Each row was made from one path, in order. Every step used is in the known rows, and no mark comes twice. Write each row's path.
In the rows, zero is written as 128.
Known rows:
gefif-fabad: [113 147 129  86 145  78 191 108 120 158  89 148 137 125 137]
gefif-fabad-lokos-fano-sogebem-momu: [150 113 141 154 168 112 151 148 177 157 146 142  68 141  83]
fabad-sisoma: [122 180 130 110 155  71 190 127 104 160  52 130 179 148 186]
sogebem-fabad-lokos: [150 161 150 101 144 105 129 112 175 135 148  99 133 160 146]
momu-lokos: [138 151 137  93 167  95 169 111 157 168 104 121 168 148 176]
fano-sogebem-fabad: [127 143 137 101 128 136 128  71 176 136 129 147 105 173 120]
rubit-sogebem-momu-lokos: [134  89 118 151 171 128 149 141 159 176 109 108 186 133 180]
fano-sogebem-momu: [113 110 107 113 169 128 154  99 170 149  83 133 131 153 157]
sisoma-fabad-lokos-rubit-sogebem: [ 79 155 116 193 134 168 158 136 111 118 122 122 155 111 142]
rubit-sogebem: [112 119 120 115 125 116 182 116 127 165 118 154 177 137 165]
fano-sogebem: [116 137 120  96 146 121 170  88 156 148 104 158 129 161 145]
sisoma-fabad-lokos: [117 182 146 110 143  92 154 139 129 131 109 116 141 111 141]
gefif-fabad-lokos-rubit: [100 158 112 147 173 131 181 119 131 130 111 109 132 136 144]
lokos-rubit-sogebem-fabad-sisoma: [ 96 160 118 200 128 161 150 104 108 139  93 127 167 160 164]
momu-sogebem-fabad-lokos-rubit: [131 146 114 156 146 194 130 108 143 104 172  96 141 173 166]
fano-sogebem-fabad-lokos: [148 142 142 122 145 136 118 104 190 121 165 114 104 178 117]

Write each row's path:
[ 79 130 104 208 160 177 140 147 125 122 100  98 154 102 155] => sisoma-fabad-lokos-rubit-sogebem-momu
[ 77 102  84 174 161 172 168 105 136 149  79 123 174 134 188] => lokos-rubit-sogebem-momu
[150 180 167 150 121 107 139 104 153 159 120 173  85 179  98] => lokos-fano-sogebem-fabad-sisoma
[126 125 137 121 107 127 140  99 148 152 140 143 152 149 140] => rubit-sogebem-fabad
[152 138 149 123 174  90 152 128 183 190 105 136 129 143 156] => sogebem-momu-lokos-fano
[146 156 162 114 111 122 133  75 188 156 152 185  65 175  87] => lokos-fano-sogebem-fabad
[114 154 120 164 156 187 121  80 186 106 149 108 100 183 128] => fano-sogebem-fabad-lokos-rubit
[113  89 108 131 148 122 166 128 141 166  94 129 179 129 177] => rubit-sogebem-momu
[102 116  96 174 203 185 140  89 181 144  82 106 133 164 169] => fano-sogebem-momu-lokos-rubit
[147 125 141 142 124 130 129 132 165 137 178 111 149 155 137] => rubit-sogebem-fabad-lokos
[164 173 173 113 127  92 133 119 189 156 173 138  95 164 113] => sogebem-fabad-lokos-fano
[100 127 106 178 157 171 171 107 142 155 117 127 179 149 175] => momu-lokos-rubit-sogebem
[142 135 132  91 118 138 138  99 133 134 150 135 148 164 159] => momu-sogebem-fabad
[182 148 161 125 117 130 128 136 161 139 214 141 106 169 120] => momu-sogebem-fabad-lokos-fano
[115 170 125 143 156 154 133  92 170 117 134  94 129 166 157] => sogebem-fabad-lokos-rubit
[134 176 163 142 126 113 147 136 155 139 150 170  72 130  78] => sisoma-fabad-lokos-fano-sogebem
[167 150 171 134 131 130 116  90 207 166 170 162  73 181  89] => momu-lokos-fano-sogebem-fabad
